Known rows, with every step that occurs
vudib kiku kimu mede tigab natu: [ 43 -15 -40  46  -5   1 -23  -1 -57 -47 -91  -6   1   6 -86  15  -9 -17
 -83 -16 -21 -43  10]
kimu mede tigab natu vudib dibep kegun kiku tinu: [ 34 -29 -28  28  -2 -16  12 -50 -62 -71 -86  -5 -22  -3 -81  26 -17  22
 -66   2  17 -13 -10]
tinu kiku kimu mede: [ 27 -21 -60  37   4  22 -23  -2 -67  -6 -77 -13  -7 -22 -69  27 -35 -10
 -36  -7 -18 -11  24]
tigab mede: [ 27 -17 -25   3 -24  12 -22  -6  -6 -11 -64 -18   3  -9 -81  27 -35  -3
 -36  -5  -1 -20  -9]
kimu mede tigab natu vudib kiku tinu: [ 45  -7 -32  30  -5  -2  -1 -15 -55 -46 -84  -9 -10  10 -82  17   2 -13
 -67  19   5 -37   2]
kimu mede tigab: [ 27  -9 -24  14  -9  18   5   7 -42 -20 -65   3 -28   9 -80  14 -36 -20
 -62  12  14 -20  -4]
kabe mede tigab natu vudib: [ 57 -22 -36  20 -10 -12  -2 -20 -29 -43 -36   3 -33 -13 -65  30 -16 -22
 -56  28  22 -32   3]
kabe mede: [ 28 -38 -41  12  -8  14 -18 -12 -22 -15 -41 -13 -22 -26 -80  37 -42 -29
 -23   6  21 -24  -6]
kiku kimu mede tigab natu: [ 44 -11 -43  20 -13   1 -13  -2 -50 -43 -70   6 -10   2 -73   2  -8 -22
 -86   9  -8 -40  15]
mede tigab natu vudib: [ 49 -18 -24  15 -11 -15   7 -13 -11 -54 -48   7 -29  15 -40   4 -11   2
 -67  14  25 -29  -4]
kabe mede tigab natu tinu kiku kimu: [ 45  -9 -55  56  -3   7 -28  -2 -44 -49 -50   1 -18 -43 -66  29 -22 -21
 -42  18   3 -49  16]
mede tigab: [ 22 -18 -24  21  -3  12  -6   7 -10 -35 -51   9 -30   8 -56   5 -43  -7
 -52   4  29 -32  -5]
natu tigab mede: [ 19 -14 -19  15 -30   8 -20   5 -19 -12 -68   1 -19  -5 -67  13 -21  -4
 -56   9   7 -12 -11]
tinu kiku kimu mede tigab: [ 31  -9 -55  48   9  20 -20   7 -72 -16 -74   1 -18 -16 -69  24 -37 -10
 -51   3 -14 -19  31]
kimu mede tigab natu vudib dibep: [ 55 -14 -19  12 -20 -22  11 -19 -57 -43 -67  -3 -22  24 -63  22  -8  -1
 -79   8  14 -15 -12]
natu vudib dibep kegun: [ 35 -60 -16  -2 -20 -25   9 -46 -20 -39 -67  -8 -35  -5 -42  35 -30  36
 -40 -24  27   8 -15]
kimu mede tigab natu: [ 39  -8 -26  15 -10   9   7  -1 -41 -36 -63   0 -13  14 -79   9 -18 -17
 -77   7   3 -27 -11]
mede kimu: [ 40 -39 -20  -4  -3   6  -3  12 -11 -45 -69   4   8   5 -58   4 -37 -27
 -39  -4  17 -27 -17]
kegun dibep nenod: [  1 -41 -36   5 -19 -13 -15 -13 -18 -39 -51 -10 -40   4 -55   6 -66  25
 -30 -20  40   6 -17]
vudib kiku kimu: [ 25 -37 -42  38  -4   6 -37  -3 -26 -35 -85 -15  -2  -4 -69  17 -29  -8
 -44 -30  -4 -35   8]
mede tigab natu: [ 35 -17 -26  23  -4   3  -3  -2  -8 -54 -48   6 -14  14 -55  -1 -23  -4
 -69   0  16 -40 -14]
kegun dibep: [ 12 -28 -26   6 -10   3  -8 -14 -13 -34 -51  -7 -39  17 -53   2 -45  11
 -25 -13  37 -14  -7]
kimu mede tigab natu tinu kiku vudib dibep: [ 37  -7 -41  43  -7  -2  -4 -10 -57 -52 -69  -4 -12  -2 -60  27 -18  11
 -63  23  15 -32  -5]

Rows
[ 10 -25 -52  36  -3  19 -17  -4  -4 -35 -60 -12 -21 -31 -37  21 -39  14
  -7  21  33 -28   3] | natu tinu kiku vudib
[ 40  -2 -36  23 -25   2 -12   5 -39 -53 -76   4 -13  -9 -66  -2  -4 -20
 -73  14   2 -46   8] | kiku kimu mede tigab natu tinu
[ 54  -8 -55  42   1  -2  -9 -11 -73 -31 -73   0 -18 -11 -54  23  -9  -3
 -63  13 -17 -16  33] | tinu kiku kimu mede tigab natu vudib
[ -4 -67 -45  19  10  10   2 -50   1 -61 -70   0 -33 -28 -67  24 -57  36
 -35  -8  30  -7  -2] | dibep kegun kiku vudib
[ 28 -18 -49  43 -13 -15  -9  -9 -62 -57 -69  -6 -14 -13 -61  31 -35  22
 -67  16  18 -16 -12] | kimu mede tigab natu tinu kiku vudib dibep nenod
[ 48 -18 -34  30 -14 -12 -11  -7 -56 -33 -90  -2 -32   4 -65  24 -12 -10
 -66   7   3 -21  27] | natu vudib kiku kimu mede tigab
[ 57 -12 -41  13 -20 -14  -4 -12 -52 -44 -71   8 -23   3 -59   7   4 -18
 -84  22  -1 -30  24] | kiku kimu mede tigab natu vudib
[ 55 -19 -34  39  -8 -21 -14 -12 -29 -63 -71   4 -19  11 -48   7  -2   0
 -78   0   4 -41  15] | mede tigab natu vudib kiku kimu
[ 27 -18 -37  36  -7  14 -11  -6  -9 -45 -61 -22   2 -18 -44  11 -23  10
 -20 -15   8 -26 -22] | tigab natu tinu kiku
[ 37 -11 -49  35 -14  12 -16  -5 -42 -40 -78 -20   5 -25 -59  12  -8  -4
 -40  -6 -12 -28  -1] | tigab natu tinu kiku kimu mede
[ 15 -59 -54  36  16   4 -13 -40 -35 -36 -62  -6 -17 -24 -49  46 -50  44
 -32 -12  14  -8   4] | tinu kiku vudib dibep kegun
[ 56 -33 -31  14 -22 -28   3 -35 -65 -57 -81   9 -25  -5 -64  22  -1  13
 -94  -4  -6 -18  13] | kiku kimu mede tigab natu vudib dibep kegun
[ 33  -2 -46  38  -3  14   2  -2 -43 -47 -66   0 -17 -12 -63  18 -17  -2
 -59  35  11 -34   5] | kimu mede tigab natu tinu kiku vudib
[ 38 -15 -58  50   3   8 -17 -10 -29 -52 -39   3 -25 -39 -62  36 -26 -12
 -40  43  23 -49  10] | kabe mede tigab natu tinu kiku vudib
[ 52  -9 -23  27 -11  -6   9 -10 -52 -40 -80  -7 -20  18 -77  22  -7 -10
 -77   4  -1 -20  -3] | kimu mede tigab natu vudib kiku
[ 43 -16 -32  37   0 -11 -11 -17 -21 -64 -69  -4 -12  10 -56   8  -2   1
 -59  13  19 -48   0] | mede tigab natu vudib kiku tinu
[ 33 -18 -49  40 -10   8 -24  -6 -18 -51 -68 -17   5 -26 -41   6 -13   5
 -30 -12  -2 -35  -3] | tigab natu tinu kiku kimu
[ 25   2 -43  49 -10  21 -18  16 -50 -30 -80  -3 -23 -29 -58  15 -33  -7
 -34  11   4 -28  17] | natu tinu kiku kimu mede tigab
[ 15 -38 -64  35  17  19 -19 -15 -21 -22 -52  -7 -16 -17 -45  29 -45  13
 -23  17  18 -20  16] | tinu kiku vudib
[ 34   5 -31  40  -7  18   4   8 -49 -37 -71  -7 -13  -8 -69  15 -23  -7
 -52   8   1 -24  -9] | kimu mede tigab natu tinu kiku
[ 36  -3 -42  53  -5   6 -20   7 -25 -61 -63   4 -12 -16 -42   1 -18   3
 -52   3   5 -47   6] | mede tigab natu tinu kiku kimu
[  6 -64 -22  26  -1  -6  -3 -48 -25 -56 -77 -14 -20  -8 -69  33 -62  42
 -31 -54  24   6 -32] | vudib dibep kegun kiku
[  6 -53 -47  32   5 -11 -20 -40 -16 -62 -63 -12 -19   6 -55  26 -54  25
 -29  -1  49 -18 -11] | kegun kiku vudib dibep
[ 32 -38 -28  36   2 -25   3 -53 -30 -88 -72   2 -24  -2 -56  17 -20  37
 -57  -4  31 -24 -12] | mede tigab natu vudib dibep kegun kiku tinu
[ 35 -40 -37  26  -5 -12  12 -47 -47 -71 -88   8 -35 -21 -74  17 -22  22
 -74  -9  -2  -4  15] | dibep kegun kiku kimu mede tigab natu vudib
[ 40 -43 -21   2 -23 -27  -4 -29 -22 -31 -59 -14 -27  14 -35  28 -26  16
 -33  -8  37  -3 -15] | natu vudib dibep
